Each row was made from one small tree. The marks that hang from a mark follow it in brackets, in the order of their numbers. Every link used is in the known rows. Write each row's tree.
Known rows
K_239[K_429[K_293 K_366]]: 1.40 -1.57 -1.47 0.36 -0.96 -1.31 0.03 1.12 0.50 -2.70 -0.22 4.77 3.20 -1.05 0.00 1.52 -0.16 -1.51 -0.09 -1.73 -0.46 -0.21 -1.52 -0.26 -1.30 2.99 -0.09 1.49 -0.35 1.45 -4.79
K_935[K_317[K_519] K_442]: 1.37 2.77 1.29 1.13 -0.12 -1.14 -1.02 0.00 0.81 -4.52 -0.89 2.03 -0.87 -3.02 3.19 2.04 -6.15 2.37 0.65 -0.77 -0.60 1.28 -2.54 0.30 -0.70 3.93 -1.96 0.14 -2.53 0.35 -2.67
K_519[K_683]: 1.02 2.34 0.11 -1.57 -1.89 -1.26 -0.18 1.28 1.27 -3.98 -1.49 3.90 0.65 -3.38 1.45 1.74 -4.33 0.01 1.33 -2.66 -0.56 0.19 -1.21 -0.59 -0.56 3.34 -1.99 1.23 -1.87 3.87 -3.49
K_429[K_293 K_366]: 0.67 0.04 -0.86 0.11 -0.78 -0.98 0.42 1.23 1.15 -3.80 -0.14 4.91 1.59 -1.48 0.31 1.54 -1.84 -0.43 -0.56 -1.10 -0.28 0.00 -1.73 -0.87 -0.80 3.44 0.78 1.47 -0.11 2.46 -3.47
K_239[K_429[K_293] K_519[K_317[K_935[K_442]] K_683]]: 2.72 -0.80 0.96 -2.88 -1.39 -1.19 -1.57 -0.82 0.32 -0.32 0.48 0.64 1.77 0.08 3.00 0.27 -2.72 0.02 1.20 -0.93 -1.19 -0.95 -2.71 0.13 1.14 -0.11 -1.83 2.15 -1.75 0.00 -3.04
K_429[K_366 K_519]: -0.01 0.95 -1.67 -0.07 -0.75 -1.02 0.55 1.77 0.49 -4.69 -0.42 4.56 0.15 -0.86 1.23 2.00 -2.70 0.62 0.30 -1.26 -0.02 -1.28 -1.49 -0.92 -1.57 3.70 -0.50 0.73 -1.69 3.29 -3.96
K_317[K_519 K_935[K_442]]: 1.62 1.50 0.24 0.21 0.50 -1.23 -1.05 -0.29 2.96 -4.24 -0.73 1.19 -0.36 -2.40 -0.05 1.19 -3.55 1.84 0.50 0.45 -1.04 1.26 -2.36 0.23 -0.68 2.88 -2.27 1.24 -3.51 2.52 -3.00
K_293[K_429[K_366 K_519[K_317[K_935] K_683]]]: 1.38 -0.51 -1.01 -5.62 -0.17 -1.56 -0.44 -0.18 -1.39 -3.60 -0.63 3.74 2.39 0.87 1.13 0.33 -2.95 0.40 0.17 -2.12 0.86 -2.18 -1.13 -0.64 2.42 1.83 0.04 1.06 -0.19 2.10 -4.45
K_429[K_293 K_366 K_519[K_683]]: -0.22 0.66 -0.91 -3.40 -1.53 -0.47 0.27 1.44 0.36 -3.62 0.36 4.64 0.29 -0.05 2.28 0.42 -2.71 -0.51 -0.28 -1.27 -0.64 -1.86 -2.04 -1.30 0.07 2.29 1.41 1.57 -0.53 3.45 -2.94
K_293[K_429]: 2.69 0.74 0.33 1.29 -1.05 -1.53 -0.13 1.06 0.68 -2.05 -1.86 4.33 3.30 -2.78 -0.33 1.81 -2.16 -1.25 0.63 -3.02 0.03 0.17 -0.98 -0.08 -1.49 3.06 -1.72 0.34 -2.54 2.25 -4.01
K_519[K_317[K_935[K_442]]]: 1.98 0.56 0.65 -1.23 0.27 -0.63 -1.38 -0.59 1.43 -3.26 -1.12 2.24 0.88 -2.17 0.69 1.84 -4.33 1.40 0.73 -0.51 0.17 0.89 -1.63 -0.35 -0.07 2.96 -2.26 0.86 -1.95 1.16 -3.16
K_683[K_519[K_317]]: 1.00 2.10 -1.00 -0.23 -0.84 -0.93 -0.26 1.29 0.51 -3.55 -0.69 3.42 -0.06 -0.69 3.70 2.00 -5.70 2.28 1.19 -1.99 -0.37 -0.28 -1.57 -0.39 -0.40 3.17 -2.00 -0.27 -2.61 2.38 -2.20
K_935[K_317[K_519[K_683]] K_442]: 1.21 3.29 1.53 -1.95 -1.02 -1.29 -1.29 -0.24 0.40 -5.04 -0.90 1.96 -0.75 -3.18 3.91 1.51 -6.85 2.45 1.27 -1.53 -0.94 0.92 -2.63 0.27 0.56 2.98 -2.25 0.71 -2.01 1.11 -2.57
K_429[K_293 K_366 K_519]: 0.08 0.16 -1.14 -0.33 -0.63 -0.43 0.51 1.61 0.93 -2.92 0.47 4.70 0.10 0.36 1.43 0.97 -1.63 -0.55 -0.66 -0.74 -0.36 -1.66 -2.08 -1.30 -1.31 3.04 1.42 1.05 -1.05 2.70 -2.96
K_293[K_429[K_366 K_519[K_683]]]: 1.29 0.31 -0.91 -3.29 -1.54 -1.39 0.19 1.28 -1.11 -4.13 -0.97 4.69 2.88 -0.80 1.12 0.84 -2.22 -0.50 0.65 -2.95 0.03 -1.68 -1.39 -0.54 0.32 2.30 -0.43 0.84 -1.28 3.24 -4.60
K_293[K_429[K_366 K_519]]: 1.44 -0.24 -0.88 -0.15 -0.66 -1.39 0.34 1.38 -0.62 -3.37 -0.90 4.79 2.68 -0.52 0.22 1.39 -1.37 -0.55 0.15 -2.21 0.42 -1.44 -1.33 -0.44 -1.14 2.90 -0.29 0.28 -1.73 2.54 -4.49
K_293[K_429[K_366 K_519[K_317[K_935[K_442]]]]]: 2.24 -1.69 -0.02 -2.83 0.54 -0.78 -0.92 -0.80 -1.05 -3.12 -0.61 3.02 3.01 0.42 0.14 0.96 -2.39 0.94 0.10 -0.80 0.85 -0.97 -1.83 -0.26 0.81 2.08 -0.67 0.43 -1.42 0.69 -4.31
K_429[K_293 K_366 K_519[K_317[K_935] K_683]]: 0.01 -0.15 -1.11 -6.02 -0.22 -0.75 -0.39 0.03 0.18 -3.39 0.76 3.68 -0.34 1.68 2.43 -0.02 -3.31 0.44 -0.73 -0.56 0.11 -2.42 -2.02 -1.45 2.29 1.81 1.73 1.92 0.37 2.35 -2.77
K_239[K_429[K_293 K_366] K_519[K_317[K_935]] K_683]: 1.64 -2.59 -0.84 -2.30 -1.03 -2.37 -0.12 -0.06 -1.46 -3.21 1.08 2.01 1.11 1.02 2.36 0.19 -1.99 0.07 -0.25 -1.65 -0.99 -2.05 -1.31 0.02 1.92 0.62 -0.30 3.22 0.03 0.11 -4.81
K_683[K_519[K_317[K_935[K_442]]]]: 1.17 0.58 -0.83 -1.79 -0.19 -0.09 -1.08 -0.28 1.03 -4.07 -0.58 1.66 0.23 -0.76 1.91 1.42 -5.09 2.75 0.79 -0.27 -0.40 0.54 -2.29 0.09 -0.11 2.47 -2.43 0.19 -2.83 2.18 -1.87

Write each row's tree
1.19 1.52 -0.08 -3.99 -0.44 -1.51 -0.89 -0.19 1.17 -3.85 -1.05 2.97 -0.05 -1.64 1.69 1.28 -5.11 0.75 0.69 -1.84 0.15 -0.45 -0.96 -0.74 1.54 2.72 -1.53 1.68 -0.89 2.84 -3.37 => K_519[K_317[K_935] K_683]
2.71 -0.46 1.09 -2.09 0.49 -0.38 -1.36 -0.70 0.02 -0.83 -1.02 2.32 2.09 -0.09 0.61 0.88 -3.18 0.05 0.48 -1.04 0.47 -1.10 -1.83 -0.25 -0.15 1.74 -1.47 0.03 -3.11 0.74 -2.97 => K_293[K_429[K_519[K_317[K_935[K_442]]]]]
0.39 0.78 -0.23 -4.45 -0.95 -0.53 -0.26 1.06 -0.54 -3.00 0.52 4.45 0.41 0.99 3.92 0.60 -4.16 0.42 0.05 -1.59 -0.18 -2.24 -2.01 -1.57 1.76 2.15 1.55 1.32 0.17 1.79 -2.95 => K_429[K_293 K_366 K_519[K_317 K_683]]
0.82 2.44 -0.49 -2.60 -0.26 -2.03 -0.67 0.30 2.49 -4.92 -0.57 1.91 -1.13 -1.80 0.81 0.66 -4.13 1.31 0.34 -1.02 -1.19 -0.03 -1.79 -0.12 1.03 2.44 -1.44 1.88 -2.26 4.02 -3.27 => K_317[K_519[K_683] K_935]
1.77 0.34 -0.16 -4.26 -1.06 -1.40 -0.30 0.76 -2.10 -3.21 -0.87 4.54 3.02 0.22 2.70 1.07 -3.90 0.37 0.88 -3.13 0.56 -2.00 -1.17 -0.73 1.91 2.12 -0.35 0.64 -0.70 1.58 -4.64 => K_293[K_429[K_366 K_519[K_317 K_683]]]
2.14 0.03 0.21 1.27 -2.64 -2.42 -0.01 1.54 -0.22 -2.99 -0.61 2.19 0.81 -2.26 2.49 1.36 -2.85 -0.50 1.41 -3.31 -1.70 -1.11 -0.89 0.51 -1.38 1.61 -3.46 2.08 -3.25 1.83 -4.74 => K_239[K_429 K_519 K_683]
2.00 -0.17 -0.36 -1.37 -0.11 -1.32 -0.11 0.82 -1.60 -2.51 -0.85 4.64 3.00 0.56 1.96 1.60 -2.83 0.35 0.57 -2.51 0.81 -1.69 -1.11 -0.72 0.62 2.68 -0.17 0.04 -1.13 0.90 -4.69 => K_293[K_429[K_366 K_519[K_317]]]
2.04 -0.41 0.17 -2.05 -1.39 -1.07 -0.93 1.10 -1.27 -1.96 -0.81 3.43 0.69 -0.59 3.41 1.31 -4.43 -0.55 1.05 -3.36 -0.79 -2.44 -0.27 -0.32 -0.27 1.69 -2.06 0.93 -2.89 1.11 -4.39 => K_239[K_429[K_519[K_317]] K_683]
1.46 2.99 1.06 -0.97 -2.03 -2.03 -0.25 1.06 0.15 -2.81 -0.53 2.13 -0.10 -1.19 4.58 1.65 -5.80 1.74 1.99 -2.61 -0.66 -0.99 -1.85 -0.61 1.23 2.09 -2.31 1.50 -1.95 1.84 -3.30 => K_239[K_519[K_317 K_683]]
1.72 0.88 0.82 -4.37 -0.72 -0.60 -1.56 -0.72 0.95 -3.84 -1.23 2.12 1.15 -2.48 1.48 1.20 -5.41 1.27 1.18 -1.22 0.00 0.65 -1.66 -0.33 1.24 2.41 -2.32 1.46 -1.45 2.07 -3.13 => K_519[K_317[K_935[K_442]] K_683]
1.87 0.18 0.36 -3.49 -1.40 -0.48 -1.10 0.80 0.09 0.54 0.00 3.70 1.43 0.92 4.02 0.56 -3.25 -1.51 0.67 -2.50 -0.64 -2.64 -1.59 -0.94 0.33 0.97 -0.19 0.90 -1.74 1.01 -3.05 => K_239[K_429[K_293 K_519[K_317 K_683]]]
1.66 -1.81 -0.60 0.03 -2.51 -2.16 0.49 1.28 -1.12 -3.39 0.61 2.94 1.70 -0.74 2.20 0.59 -1.15 -0.84 0.18 -2.42 -1.68 -1.49 -1.50 0.18 -0.21 1.15 -0.77 2.84 -0.96 1.22 -4.94 => K_239[K_429[K_293 K_366] K_519 K_683]
1.40 0.19 -0.23 -2.38 -1.88 -0.50 -0.72 1.31 0.92 -0.27 -0.04 3.89 1.15 -0.06 2.42 0.37 -1.99 -2.36 0.47 -2.27 -1.09 -2.22 -1.69 -0.70 -1.32 1.14 -0.35 1.17 -2.36 2.73 -2.90 => K_239[K_429[K_293 K_519[K_683]]]
1.14 -3.14 -2.61 -4.61 -0.89 -1.24 -0.41 -0.05 -1.66 -4.55 0.68 3.14 1.29 1.21 2.15 -0.07 -2.53 0.51 -0.74 -1.72 -1.16 -1.50 -1.15 0.26 1.68 0.99 0.01 1.97 0.02 1.38 -3.66 => K_239[K_429[K_293 K_366] K_683[K_519[K_317[K_935]]]]
2.07 -1.80 0.08 -1.19 -1.87 -2.20 0.05 0.83 -2.01 -2.74 0.74 2.82 1.76 0.30 3.99 0.88 -2.68 0.05 0.35 -2.61 -1.24 -1.91 -1.40 -0.12 1.47 1.01 -0.62 2.59 -0.31 -0.38 -4.90 => K_239[K_429[K_293 K_366] K_519[K_317] K_683]
0.72 -0.49 -0.65 -2.86 0.51 -0.43 -0.78 -0.40 0.12 -4.49 -0.15 2.75 0.31 0.10 1.27 1.40 -3.52 1.88 0.05 0.28 0.48 -0.84 -1.89 -0.73 0.21 3.01 -0.81 0.85 -1.23 1.45 -3.73 => K_429[K_366 K_519[K_317[K_935[K_442]]]]
0.56 1.24 -1.89 -1.55 0.08 -1.05 -0.49 0.36 1.16 -4.12 -0.44 2.67 -0.79 0.10 2.02 1.40 -4.86 2.23 0.32 -0.99 -0.14 -0.57 -1.52 -0.30 0.08 2.93 -1.69 0.27 -2.24 2.79 -1.99 => K_683[K_519[K_317[K_935]]]
2.19 -1.05 0.69 -2.37 -1.30 -0.44 -0.99 0.94 -0.76 -0.05 0.04 3.48 0.68 0.58 3.94 0.60 -3.49 -1.87 0.10 -2.75 -1.25 -2.83 -0.84 -0.68 0.03 1.22 -0.30 1.23 -2.18 0.29 -3.25 => K_239[K_429[K_293 K_519[K_317]] K_683]
1.75 -2.95 -0.68 -4.66 -0.53 -0.79 -1.19 -0.47 -1.77 -4.57 -0.27 2.40 1.56 -0.18 1.28 0.87 -2.96 0.51 0.40 -1.24 -0.39 -1.52 -0.97 0.06 0.71 1.44 -1.83 1.72 -1.53 0.73 -5.31 => K_239[K_429[K_366 K_519[K_317[K_935[K_442]]]] K_683]
0.57 3.89 0.43 -1.43 -0.83 -2.15 -0.54 0.51 0.57 -5.13 -0.80 2.79 -1.58 -2.50 4.20 1.51 -6.80 1.98 0.69 -2.24 -0.74 -0.05 -1.86 -0.09 0.88 3.51 -1.29 0.93 -1.48 1.69 -3.00 => K_935[K_317[K_519[K_683]]]
2.11 -1.10 0.11 -6.01 -0.35 -0.78 -1.12 -0.86 -1.56 -3.65 -0.72 2.81 3.14 0.03 1.11 0.41 -3.03 0.77 0.58 -1.45 0.46 -1.19 -1.83 -0.30 2.10 1.22 -0.94 1.01 -0.89 1.44 -4.21 => K_293[K_429[K_366 K_519[K_317[K_935[K_442]] K_683]]]
0.84 -1.19 -0.30 -3.07 0.62 0.17 -0.83 -0.49 0.45 -2.63 0.66 2.94 0.49 1.28 1.44 0.53 -2.78 0.92 -0.82 0.84 0.21 -1.09 -2.59 -1.06 0.66 2.14 0.99 1.27 -0.63 0.74 -2.54 => K_429[K_293 K_366 K_519[K_317[K_935[K_442]]]]
0.46 1.74 0.35 -2.65 -1.69 -0.13 -0.38 1.49 1.41 -1.42 -0.01 3.97 -0.56 -0.39 2.64 0.36 -3.46 -1.22 -0.04 -1.71 -0.90 -2.04 -2.10 -1.31 -0.84 1.82 0.48 1.08 -2.10 3.48 -1.67 => K_429[K_293 K_519[K_683]]
1.91 1.37 0.68 -2.31 -1.71 -1.02 -0.37 1.21 0.06 -1.55 -1.40 3.95 1.91 -1.34 1.40 0.64 -3.12 -1.17 0.95 -3.30 -0.38 -1.73 -1.27 -0.51 -0.73 1.91 -1.16 0.31 -3.06 3.31 -3.32 => K_293[K_429[K_519[K_683]]]
1.38 0.99 -0.76 -1.86 -2.05 -1.12 -0.68 1.64 0.57 -1.92 -0.95 3.64 1.00 -1.27 2.06 1.21 -2.88 -1.29 1.55 -2.87 -0.83 -2.02 -1.20 -0.37 -1.59 1.78 -2.19 0.84 -3.09 3.29 -4.03 => K_239[K_429[K_519[K_683]]]
1.34 -0.57 -0.73 -0.98 -2.58 -2.19 0.23 1.30 -0.20 -2.92 0.61 3.15 2.33 -0.43 2.68 0.65 -1.03 -0.56 0.84 -2.15 -1.11 -1.35 -2.20 -0.10 0.15 1.03 -0.63 2.50 -0.59 1.99 -4.58 => K_239[K_429[K_293 K_366] K_519[K_683]]
1.38 -0.56 -0.62 -4.82 -0.42 -0.81 -1.42 -0.14 0.68 -0.16 0.32 2.93 0.39 1.69 2.46 -0.09 -2.55 -1.46 0.06 -1.54 -0.33 -2.98 -1.59 -0.81 0.80 0.66 0.15 1.52 -1.53 1.35 -2.83 => K_239[K_429[K_293 K_519[K_317[K_935] K_683]]]
1.62 1.89 0.56 -2.72 -0.43 -1.20 -1.34 -0.41 2.33 -4.96 -0.77 1.15 -0.03 -2.70 0.79 0.67 -4.23 1.77 0.84 -0.23 -1.50 0.88 -2.39 0.20 0.72 2.18 -2.23 1.71 -2.74 3.42 -2.86 => K_317[K_519[K_683] K_935[K_442]]
1.64 -1.20 -1.85 -3.39 -1.04 -1.38 -0.93 0.25 -0.81 -4.22 -0.56 2.23 0.33 -0.26 2.09 0.80 -4.40 0.88 0.65 -2.65 -1.26 -1.28 -0.51 0.59 0.39 1.46 -2.69 1.20 -2.29 2.06 -3.56 => K_239[K_429 K_683[K_519[K_317[K_935]]]]
